Each row was made from one small tree. Brackets hold a mark, then the marks that hang from it, in the order of their numbers. Every link used is in the known rows. Write each row's tree.
Known rows
(q897 (q678 q249)): [-12.5  -8.5  12.1  14.4 -16.4  -6.1   8.6  17.7 -17.4  15.2  -6.4   2.9
   9.8  21.0 -20.4   7.3  -4.1   5.6   8.8  14.6  17.1   6.6 -13.9  -9.4
  27.7 -23.3  25.7]
(q304 (q678 q249 q370)): [  3.0  33.8  -5.9 -36.1  -5.0   6.1   9.0  15.7 -21.1 -14.4  20.1  -7.8
 -10.7  20.8  15.3  -6.7  18.4  -0.5  -2.3 -17.5  -8.1   2.8 -16.2  -0.3
  -7.5  12.2  14.3]
(q304 (q678 q370)): [ -2.0  31.4 -12.8 -29.1   8.0   8.3  -8.4   4.9  -6.2 -24.2  25.7 -15.9
   1.7  17.3  16.5  -2.9  17.8  -0.9  -0.9  -3.4  -5.7  12.4   1.2  12.9
  -0.7  29.0  -6.0]
(q304 (q678 q249)): [ -5.2   8.8   0.8 -20.2   1.8  16.6  17.5  23.4 -21.1  -6.0  -1.4   5.7
  -1.3  17.3  14.5  -8.2   6.0  -1.1   6.9  -3.3  -7.7  -8.6 -18.0  -0.2
  -5.8  13.0  24.1]
(q249 (q520 q370)): [ -5.1 -36.0   7.9   4.0  18.3 -10.1  11.3 -35.3 -10.0   9.5 -30.8  -3.4
   2.4  -4.7  -1.3  21.5 -16.3  -5.7   5.1   6.7   1.3  -3.0   0.1   1.8
  -5.2  -7.7 -15.0]
(q897 (q678 q304)): [-21.1  -8.8   4.4  15.5  -0.1  -1.3  26.5  -3.5  -8.8  29.7 -14.2  -8.1
  23.7  16.7 -13.7   3.9   1.0 -14.7  -2.9  24.2  30.7   3.4   0.4  -3.4
  29.8  -7.7  19.0]
(q370 (q520 q249 (q304 q678) q796)): [ -7.8  13.8 -12.3  10.6   7.3  19.3 -26.0  16.8  34.7 -20.4  24.3   2.7
   2.7 -13.0  -2.6 -15.6  -0.6  -1.1   6.2   6.5 -14.1  -0.6  23.2  34.6
  -0.5  27.9 -20.1]
(q796 (q520 (q304 q678) q370)): [  1.4 -17.9  19.6  -2.5  24.3  29.5 -11.3  19.9   1.0 -11.5  11.4  12.6
  13.5  -2.7  28.9 -64.3  -4.7   2.5  10.0   5.0   2.8  -7.1   7.0  17.2
  -5.3  26.3  -4.3]
(q678 (q249 (q520 q796)) q304 q370): [  4.4  17.4 -12.4 -22.8 -31.4 -19.1  38.5 -23.3 -12.3  27.3 -20.8 -18.8
 -17.6  -4.1  -7.8  31.5  12.8 -22.1 -22.8 -13.7   0.9 -12.7 -26.0 -45.7
 -17.6 -27.6  20.9]
(q796 (q520 q249 (q304 q678) q370)): [ -1.7  -8.6   3.5  21.9  34.3  27.9 -12.4   5.6  11.4 -12.3  14.8  18.2
  -2.1   0.9  27.8 -50.2  -3.2  -0.4  13.7   7.6   2.8 -15.1  26.1  31.7
  10.7  36.2 -18.1]
(q249 (q520 (q304 q678) q370)): [ 13.7 -18.9   1.1  -7.1  30.6  -4.7  -5.9 -19.1  -3.3  -7.2 -10.3  16.0
  -8.0  -5.6  15.1  21.4 -10.4  10.3  10.3  -2.2  -4.8  -6.7  -1.3   6.3
 -11.3   9.8  -7.9]
(q678 (q249 (q520 q370)) q304): [ -5.2 -32.1  15.3  -4.7  11.8 -10.5  60.8 -26.1 -27.5  37.1 -46.7   6.2
  -6.9   2.4   1.0  13.2 -12.7 -18.1  -5.1  -1.8   8.5 -25.9 -26.1 -27.0
 -13.8 -16.3  24.1]
(q370 q520): [-24.1  -5.3  14.6 -12.0  12.1  14.9  -1.8  18.6   5.2 -15.1   3.6 -12.8
  24.9  -0.5   2.8 -26.3   2.6   1.1   4.0   9.0 -12.2   9.2  17.2  27.2
   3.3  24.5 -10.3]
(q304 (q678 (q249 q520) q370)): [ 15.9  29.2  -9.2 -38.1  -3.6 -12.1  10.0  -8.6 -25.4 -11.0  13.0  -4.0
 -30.8  14.4  17.2  29.4  19.1   6.9  -4.0 -21.4 -14.7  -8.9 -17.2 -13.8
  -8.8  11.5  12.1]
(q304 (q678 q249 (q370 (q520 q796)))): [ -6.0  18.6  -2.7 -42.8 -21.0  18.4  10.3  35.3  -6.2 -13.2  29.7 -14.9
  -0.9   3.2  -7.7 -33.2   7.5 -11.8  -5.2 -14.2 -23.9  -2.1  -9.2   2.5
 -27.8   5.7  11.0]
(q897 (q678 (q249 (q520 q304)) q370)): [ 21.5  18.0   1.1   8.7 -13.9 -40.3 -17.7  -5.2 -12.8   3.2   9.3  10.5
 -23.4   9.7 -16.6  62.4   9.0  29.7 -10.0 -13.3  14.3  11.3 -11.3 -16.6
  24.2 -18.6  12.2]
(q520 q249 (q304 q678) q370 q796): [ -0.4 -13.2 -16.0  20.9  10.9  12.0 -14.4 -10.3  17.8   1.8  -4.6  10.5
   4.5  -9.3  -7.4   0.8 -17.7  -7.6   6.7   7.4   1.8  -1.9  13.4  15.0
  -6.0  -0.3 -13.7]
(q796 q520): [-14.4   1.9  11.9  -0.9   0.1  26.2  -2.0  17.6   3.3  -9.2   4.1 -16.4
  19.0   3.9  16.9 -55.6   8.3  -2.4   3.5  14.5   0.5   2.4  16.8   9.0
   9.0  15.3  -4.9]
(q678 (q249 (q520 q304 q796))): [ 19.2   5.1  -4.0   6.1 -24.5 -21.2  -5.4  -6.2   2.1   9.1 -18.6   2.1
 -11.8 -18.6 -10.0  40.4  -1.3  14.9  -8.9  -9.0  -4.0   0.6 -18.4 -35.0
 -13.0 -31.5  13.2]
(q796 (q520 q370)): [-17.3 -33.9  23.5   2.2  11.8  28.8  10.6   3.9  -5.5   3.8  -8.7  -3.7
  27.2  -1.8  10.1 -63.4 -11.4 -11.3   8.3  16.6   5.7  -1.0  12.9   9.0
   0.4   8.1 -10.7]
(q249 (q520 (q304 q678) q370 q796)): [ 13.2 -22.8  -7.5  -8.4   4.9   0.1  -8.6 -21.2   6.3   5.1 -17.2  11.1
   0.0 -17.6  -2.9  18.0 -16.2  -1.5   1.2   2.7  -3.7  -4.9  -5.7 -13.9
 -27.6 -13.2  -5.4]
(q520 q249): [-18.7   9.4  -9.3  26.1  12.8   3.2  -4.5 -13.2  10.7  -9.3  -4.7  -8.0
   2.5   9.9   3.6  10.2   1.4  -5.7  11.4  12.6   4.5   9.3  24.9  26.4
  26.3  13.7 -22.7]

Which tree is each row?
[ -3.4 -13.5  -0.1  12.5 -32.3 -18.9  49.6 -11.6 -12.9  51.1 -30.4  -1.2
   0.8  -1.1 -35.9  36.7  -2.4 -21.3  -4.6  13.7  22.2 -15.5 -27.0 -46.4
   6.8 -46.7  42.4]
(q897 (q678 (q249 (q520 q796)) q304))
[-10.6  24.2   0.4 -22.7  -7.8  -7.1  35.1   0.4 -20.8  14.5  -5.9 -14.6
  -1.7  19.0  11.8  -5.1  16.2 -10.8 -17.1 -15.1   6.8  -2.7 -20.2 -17.6
   2.5   1.7  22.4]
(q678 q249 q304 q370)
[ 24.7  31.0 -26.7 -18.5 -15.2 -12.0 -27.0 -20.2  11.7 -15.0  17.3 -11.1
 -13.7 -12.1   5.3  39.8  14.5  10.0  -8.1 -16.1 -10.4   8.6  -2.7 -13.4
 -17.1  -2.3 -12.3]
(q249 (q520 (q304 (q678 q370)) q796))
[ 12.1 -32.6  -1.7  11.8  -4.6 -18.1  -7.6 -25.4  10.5  12.9 -26.1  -1.1
   4.2 -25.1  -9.4  24.3 -20.7   0.8  -4.7   4.6   4.3   4.8  -0.8 -17.9
 -18.1 -28.6 -13.7]
(q249 (q520 q304 q370 q796))
[-10.3  17.4  14.6 -27.6  -3.4   2.9   2.7  29.0 -14.3 -13.3  20.4 -12.6
   1.8   9.5  -1.0 -20.0  11.9   4.7  -7.8 -14.1 -16.4   8.0  -2.1  12.8
  -4.2  12.5   1.9]
(q678 q249 (q370 q520))
[ -7.1 -15.4  10.6  39.9  20.2  14.8 -15.6  -6.0  17.7  -3.3   0.4  13.1
   3.4  -5.0  18.7 -43.2  -7.6   2.6   8.0   9.7   9.9  -2.8  29.2  25.8
  22.3  18.0 -26.2]
(q796 (q520 q249 q304 q370))
[ 11.3 -26.7   8.6   8.7  24.4 -21.6 -12.6 -27.3  -2.8  -0.2 -27.0   9.2
  -0.3 -12.4   8.6  29.2 -17.4  13.0   2.3  -0.6   0.3   6.3  -0.8   2.4
  -0.3  -0.3 -18.0]
(q249 (q520 q304 q370))
[  2.7 -17.5   3.5  -8.7  29.2  11.6 -12.4   6.3  -3.3 -10.4  -4.0  14.4
  14.1   2.5  15.3 -15.0 -13.2   7.0   4.4   1.8   2.9  -0.2  -1.9  14.2
  -9.1  14.9  -5.0]
(q520 (q304 q678) q370)
[  8.0  16.4  12.6 -10.8   4.1  27.2  -5.0  40.9  -4.3 -14.5  16.6  14.2
  -3.3   8.4  33.6 -54.7  18.2  15.3   0.9  -9.1  -1.4 -12.3  -8.5  -0.4
   2.2  22.4  23.9]
(q796 (q520 (q304 (q678 q249))))
[ 16.2 -26.1  16.6   6.0  12.1 -19.4   8.9 -13.5 -17.3  10.3 -31.2  20.6
 -10.8  -7.2   1.6  30.9 -15.0  19.7   0.0 -13.8  -1.8  -6.0 -16.7 -16.1
  -9.4 -15.7   4.7]
(q678 (q249 (q520 q304 q370)))
[ 23.2  28.5 -15.2  -6.6 -31.9 -30.7 -12.8 -10.7   0.5   2.1  -0.7  -6.8
 -22.4 -12.8  -5.2  46.1  11.2  16.2 -18.6 -23.0  -3.7  10.1 -17.5 -36.1
 -12.6 -27.0   4.6]
(q678 (q249 (q520 q304 q796)) q370)
[  6.2 -29.7   9.0 -23.5  17.3   2.0  29.3 -14.6 -32.1   7.7 -20.7  16.9
 -13.7   5.9   5.2   8.6 -13.6  -4.5   8.3  -3.5 -11.2 -20.9 -25.2  -9.0
 -14.9  -5.3  15.4]
(q304 (q678 (q249 (q520 q370))))
[  8.2 -13.6  28.1  -9.3  20.4  30.7   4.8  32.9 -13.7  -4.1   4.9  22.2
  -0.2   4.9  26.0 -64.8  -2.8   4.8   6.6  -5.7   0.8 -19.2  -7.4   1.9
 -12.2  13.9  20.9]
(q796 (q520 (q304 (q678 q249)) q370))
[ 13.3   3.1  -7.2  11.6 -16.5 -17.3 -24.1 -17.3  17.8  -3.6 -13.7  -3.4
  -0.1 -23.5  -7.2  34.4   3.2  14.7  -5.2   1.9  -2.9  10.0   1.7 -19.7
  -5.8 -11.4 -13.1]
(q249 (q520 q304 q796))
[ 17.8 -29.5   7.6   6.6 -12.5 -14.8   7.1 -15.6  -5.1  21.4 -33.2  12.6
  -7.5 -20.6 -17.7  25.5 -19.1   6.0  -1.6 -11.0  -4.3  -5.8 -21.9 -30.1
 -25.1 -41.4   9.7]
(q678 (q249 (q520 q304 q370 q796)))
[-13.1  23.6   3.9 -43.0  16.3  16.2 -10.2  23.4  -1.5 -32.2  37.5 -14.3
   7.0  10.1  15.6 -33.4  17.7   1.4  -1.8  -3.0 -18.5   6.3  11.9  31.4
  -4.2  41.0 -11.2]
(q304 (q678 (q370 q520)))
[  7.6 -21.0   2.9 -10.4  -4.9   9.6   5.4  14.8  -8.1  11.2 -13.2  13.7
   5.4  -8.9  -6.2 -18.2 -19.0  -2.7   0.0  -6.4  -3.0  -9.8 -22.7 -13.4
 -28.1 -19.1  25.0]
(q520 (q304 (q678 q249)) q370 q796)
[  5.5 -31.2   1.6 -17.9 -10.8   3.9  32.7 -14.6 -17.9  21.0 -26.4   4.4
  -7.0  -7.4  -9.6   5.4 -13.8 -18.0   6.9   0.6  -7.3 -21.0 -26.0 -26.7
 -32.6 -31.1  21.6]
(q304 (q678 (q249 (q520 q370 q796))))
[ -6.3 -19.0 -11.2  38.8   2.1  -1.6 -20.0 -18.6  25.2   9.2 -16.8  -0.5
  10.5 -17.6 -14.2   8.7 -20.6  -7.6   4.3  11.4   9.4   8.3  17.3  10.3
   2.4 -15.0 -25.5]
(q520 q249 q304 q370 q796)
[ 17.2   8.8   8.2   5.5  -3.2 -23.3  -8.2  -6.2  -8.4  -2.2 -13.6   9.3
 -19.0  -2.8  10.1  43.5   6.0  23.8  -3.4 -11.7  -0.1   1.2 -14.3 -16.9
   3.2  -6.8   9.4]
(q678 (q249 (q520 q304)))
[  8.8  48.4 -26.2   6.4  18.6  -1.2 -29.9  -5.9  16.4 -30.1  32.5   0.9
 -17.3  12.0  22.5  19.4  20.5  13.1  -3.2 -11.1  -5.5   8.5  21.9  30.2
  19.8  39.3 -26.4]
(q520 q249 (q304 (q678 q370)))
[-11.7   6.9  -6.8  31.2  -1.3   4.7 -27.0  12.1  37.2 -12.3   9.1  -3.8
   7.6 -20.2 -10.0  -3.6  -2.4   4.5   0.0   4.2 -10.4   9.3  28.0  28.2
   9.9   7.4 -25.2]
(q370 (q520 q249 q304 q796))
[ 18.3  12.7 -14.1  -8.9  -8.3  -5.1 -19.3 -12.9  13.8  -8.3  -1.1  -0.6
  -6.6 -15.1   6.4  29.3   5.5   8.6  -1.3   1.5  -6.0  -1.0  -5.8 -16.7
 -15.9  -4.7  -2.8]
(q249 (q520 (q304 q678) q796))
[  0.4  22.6   5.4 -15.8 -22.2  -4.6 -19.5  34.5   8.1 -13.2  19.7  -8.0
   2.8 -12.6 -12.6  -9.8   7.2  11.0 -17.8 -23.6 -12.9  13.9  -4.5   0.2
 -14.1  -4.0   0.8]
(q678 q249 (q370 (q520 q304 q796)))
[ -2.9 -31.5   0.3   8.8  -7.7  -0.7 -16.3  -1.7  10.3   8.5 -20.9   0.5
  24.4 -19.2 -15.0  -7.1 -23.6   0.2  -2.7   9.3   7.8  15.0   0.6  -8.1
 -14.2 -22.0  -9.5]
(q520 q304 q370 q796)
[-23.2  16.1  -3.3  25.5   8.2  -6.6  -9.6   5.4  12.0  -8.9  35.4  -7.6
   5.4  17.0 -24.0  10.6   6.1  -3.3   3.6  15.0   8.9  18.3  35.5  42.3
  45.1  18.0 -24.0]
(q897 (q678 (q370 (q520 q249))))
[ -7.7  10.8  -1.0   5.0 -21.6 -11.0 -34.8  25.3  22.7  -5.0  29.8 -10.0
  20.2  -9.4 -35.9   2.7   1.1  10.7 -12.1   5.6   8.2  27.4   9.8   8.4
  13.6 -14.2  -9.3]
(q897 (q678 (q370 (q520 q304 q796))))
[-23.6 -27.1  10.6  29.6  21.0  23.1  10.9  -9.9   4.9   3.2  -5.7  -0.1
  10.4   1.7  10.2 -51.9  -9.4 -18.3  15.9  20.3   3.6  -5.9  29.2  27.0
  18.1  14.3 -25.0]
(q796 (q520 q249 q370))
[  4.5  17.5   7.9  -6.7   9.8  30.1 -23.8  29.5   7.9 -21.5  24.4   4.0
   5.7   4.4  34.9 -55.4  14.3  13.6   1.3   2.9  -2.0  -2.8   8.8  13.3
   3.8  33.1   0.0]
(q796 (q520 (q304 q678)))
[ -0.8 -43.9  17.3  11.3  -0.1 -19.6  30.3 -15.0 -28.5  29.8 -26.9  12.2
  -2.7  10.9 -27.5  31.3 -19.9  -2.7  10.6  10.9  14.0  -5.4 -16.8 -15.9
  16.5 -38.0  20.4]
(q897 (q678 (q249 (q520 q370))))
[  4.3  27.1 -17.2  14.6  25.5   7.4 -26.6  -3.2  17.3 -23.9  15.3  11.6
  -9.8   7.7  25.1  13.4   7.9  12.8   6.7   1.9  -1.6   2.3  14.1  27.0
  20.2  37.7 -17.2]
(q520 q249 (q304 q678))
[  5.8  21.0  -2.0 -18.8  -6.5 -20.9  42.8 -22.3 -23.5  17.7 -15.2 -10.7
 -23.4   6.6  10.3  33.3  20.0  -5.5 -17.4 -16.9   3.4 -14.1 -17.9 -27.4
   0.1  -7.6  18.4]
(q678 (q249 q520) q304 q370)
[ -8.5  10.0   2.5  -3.9 -14.4 -12.7  37.8   7.5 -23.4  26.9   0.6  -7.6
   6.1  27.5 -15.0  11.2  14.0 -13.3 -12.1  -0.1  28.3   0.7 -16.8 -18.4
  24.0 -14.1  31.7]
(q897 (q678 q249 q304 q370))
[-13.6 -10.8   6.2  10.7 -10.2  -3.7  40.1  11.1 -23.1  37.8 -19.8   1.5
  12.7  22.9 -14.6   5.6   0.0 -13.7   0.3  17.1  26.3  -7.6 -18.1 -19.8
  27.1 -19.1  44.0]
(q897 (q678 q249 q304))
[-15.6  31.1 -20.6 -10.5  -2.2  17.4  -9.0   7.2  20.4 -20.6  35.9 -12.3
  -2.1   0.6 -13.4 -16.1  11.7 -16.9   2.4   1.1 -20.4   3.7  24.0  31.4
  -5.1  27.5 -23.5]
(q304 (q678 (q370 (q520 q249 q796))))
[ -5.4  18.7   0.6  41.8  10.2  12.3 -29.2   3.5  23.7 -12.9  11.9   3.3
   1.7   0.0  22.0 -26.9  10.2  11.6   5.0   8.6   4.1   1.6  31.8  23.9
  32.2  28.2 -21.2]
(q796 (q520 q249 q304))
[  8.6  13.0 -13.4  -4.6  -9.6  10.8 -22.9  11.8  16.6 -10.7   9.0  -0.2
  13.0  -7.8   8.1  -6.4   0.2   2.9  -3.1   3.0  -2.0   8.6  -1.1  -1.6
 -13.5   0.0   2.9]
(q520 (q304 q678) q796)
[ -2.0 -39.3   0.0   2.7  -9.7  -9.1  13.7 -30.3  -0.9  18.5 -34.8  -6.2
   8.4 -19.6 -22.6  17.7 -24.8 -14.7   1.5  13.0   0.0   0.8  -3.9 -18.9
 -19.7 -33.3  -9.6]
(q249 (q520 q370 q796))
[-18.7 -30.1 -11.2  31.8  -2.7   2.7   6.8 -23.6  13.1  16.0 -21.2  -8.7
  15.3  -7.3 -22.0  -2.3 -25.9 -25.2   6.5  17.0   8.9   2.5  14.2  10.7
   4.5 -19.4 -22.4]
(q520 q249 q370 q796)
[ -3.4  -9.8  -8.7  19.1  34.1  10.9 -17.6 -11.2   8.2 -12.8   1.3  17.4
  -5.1   2.8  14.6   4.1 -14.9   1.5  11.8   2.2   1.6  -3.7  15.7  33.7
   9.7  24.7 -20.5]
(q520 q249 (q304 q678) q370)
[ 19.3  24.7 -19.3 -35.5 -28.7  -6.4  10.0 -10.0 -12.8  -1.6   6.3 -10.9
 -24.5   3.1  -5.3  26.3  12.2  -3.6  -4.6 -16.8 -10.9  -4.7 -19.9 -29.9
 -28.0 -16.0  14.9]
(q304 (q678 (q249 (q520 q796)) q370))
[ 12.6   0.5  -7.5 -19.8 -21.3   3.7  19.8  -7.3 -10.3   6.4 -12.0  -2.0
 -13.5  -4.3  -2.8  17.5   3.1  -5.1   6.6  -2.0 -15.3 -15.1 -23.3 -28.4
 -21.9 -16.9  22.2]
(q304 (q678 (q249 (q520 q796))))
[  3.4  11.5   0.6  -2.0 -15.8 -31.4  43.2 -17.8 -24.2  30.6  -7.6  -2.4
 -17.0  21.3 -11.7  44.4  15.7 -10.7  -8.8  -1.7  20.8  -9.2 -21.2 -32.5
  21.3 -19.0  29.3]
(q897 (q678 (q249 q520) q304 q370))
[  5.6  47.4 -12.1   5.1  13.8  15.1 -32.1   9.6  21.2 -31.3  49.0  -1.1
 -13.9   8.9  37.2 -29.8  25.8   8.3   3.8  -8.4  -4.7   0.2  30.3  32.0
  18.4  49.7 -25.2]
(q796 (q520 q249 (q304 (q678 q370))))
[ 15.4  33.9 -20.4 -21.8 -13.2   2.3 -34.4  11.1  14.8 -18.2  29.6 -12.9
   4.0  -4.8   5.7   1.6  12.2   4.9 -12.0 -12.0  -4.1  15.4   2.3  -1.8
  -9.6   5.1  -5.2]
(q520 (q304 (q678 q370)) q796)
[ -2.4 -25.5  27.0  10.4  14.3  16.1 -11.7  14.6   3.7  -5.3  -4.0   4.2
  18.3  -6.8  19.7 -58.7  -5.9   5.6   4.1   4.7  11.6   2.1  11.8   8.7
   4.8   8.9 -11.5]
(q796 (q520 q304 q370))
[ -5.3  26.7   9.7 -43.8   7.1  15.1  11.1  35.4 -16.4 -22.9  34.0  -8.1
  -6.8  18.0   8.5 -27.8  16.7  -0.1  -1.3 -17.3 -23.3  -2.0  -5.8  17.8
 -13.4  28.6   7.8]
(q304 (q678 q249 (q370 q520)))
[  0.0 -48.8   9.8  17.3 -24.0 -22.4  30.3 -16.8 -17.4  39.2 -31.4  10.8
   5.3  -6.1 -51.0  26.8 -26.7 -11.7   6.3  14.1  16.4  -6.3 -22.4 -33.9
  -0.8 -63.2  24.1]
(q897 (q678 (q249 (q520 q370 q796))))
[-20.7   4.7  12.1  -2.6  -0.7  -5.5 -11.0  19.9   3.1 -12.0  32.3 -13.4
  20.0  14.3 -23.8 -10.0   5.8   4.9   1.2  12.4  10.0  21.0  13.1  26.2
  28.7   7.9  -7.5]
(q897 (q678 (q370 q520)))
[ -1.5  13.6 -19.5  37.4  -8.3  -4.9 -32.0 -10.0  31.0  -3.2   0.6  -5.1
   4.4 -13.1  -6.6  23.7  -1.2   3.1   0.4   5.5   4.8  12.4  19.5   9.0
  14.5  -3.6 -20.0]
(q520 q249 q304 q796)
[-25.5  -0.9  -5.7  20.1  -5.1  10.7  -3.9   4.7  27.4  -5.5   5.6 -11.1
  15.7 -11.5 -20.9 -15.5  -6.7 -17.0   6.1  15.7  -8.3   5.4  27.4  26.9
   4.9   9.6 -22.6]
(q370 (q520 q249 q796))
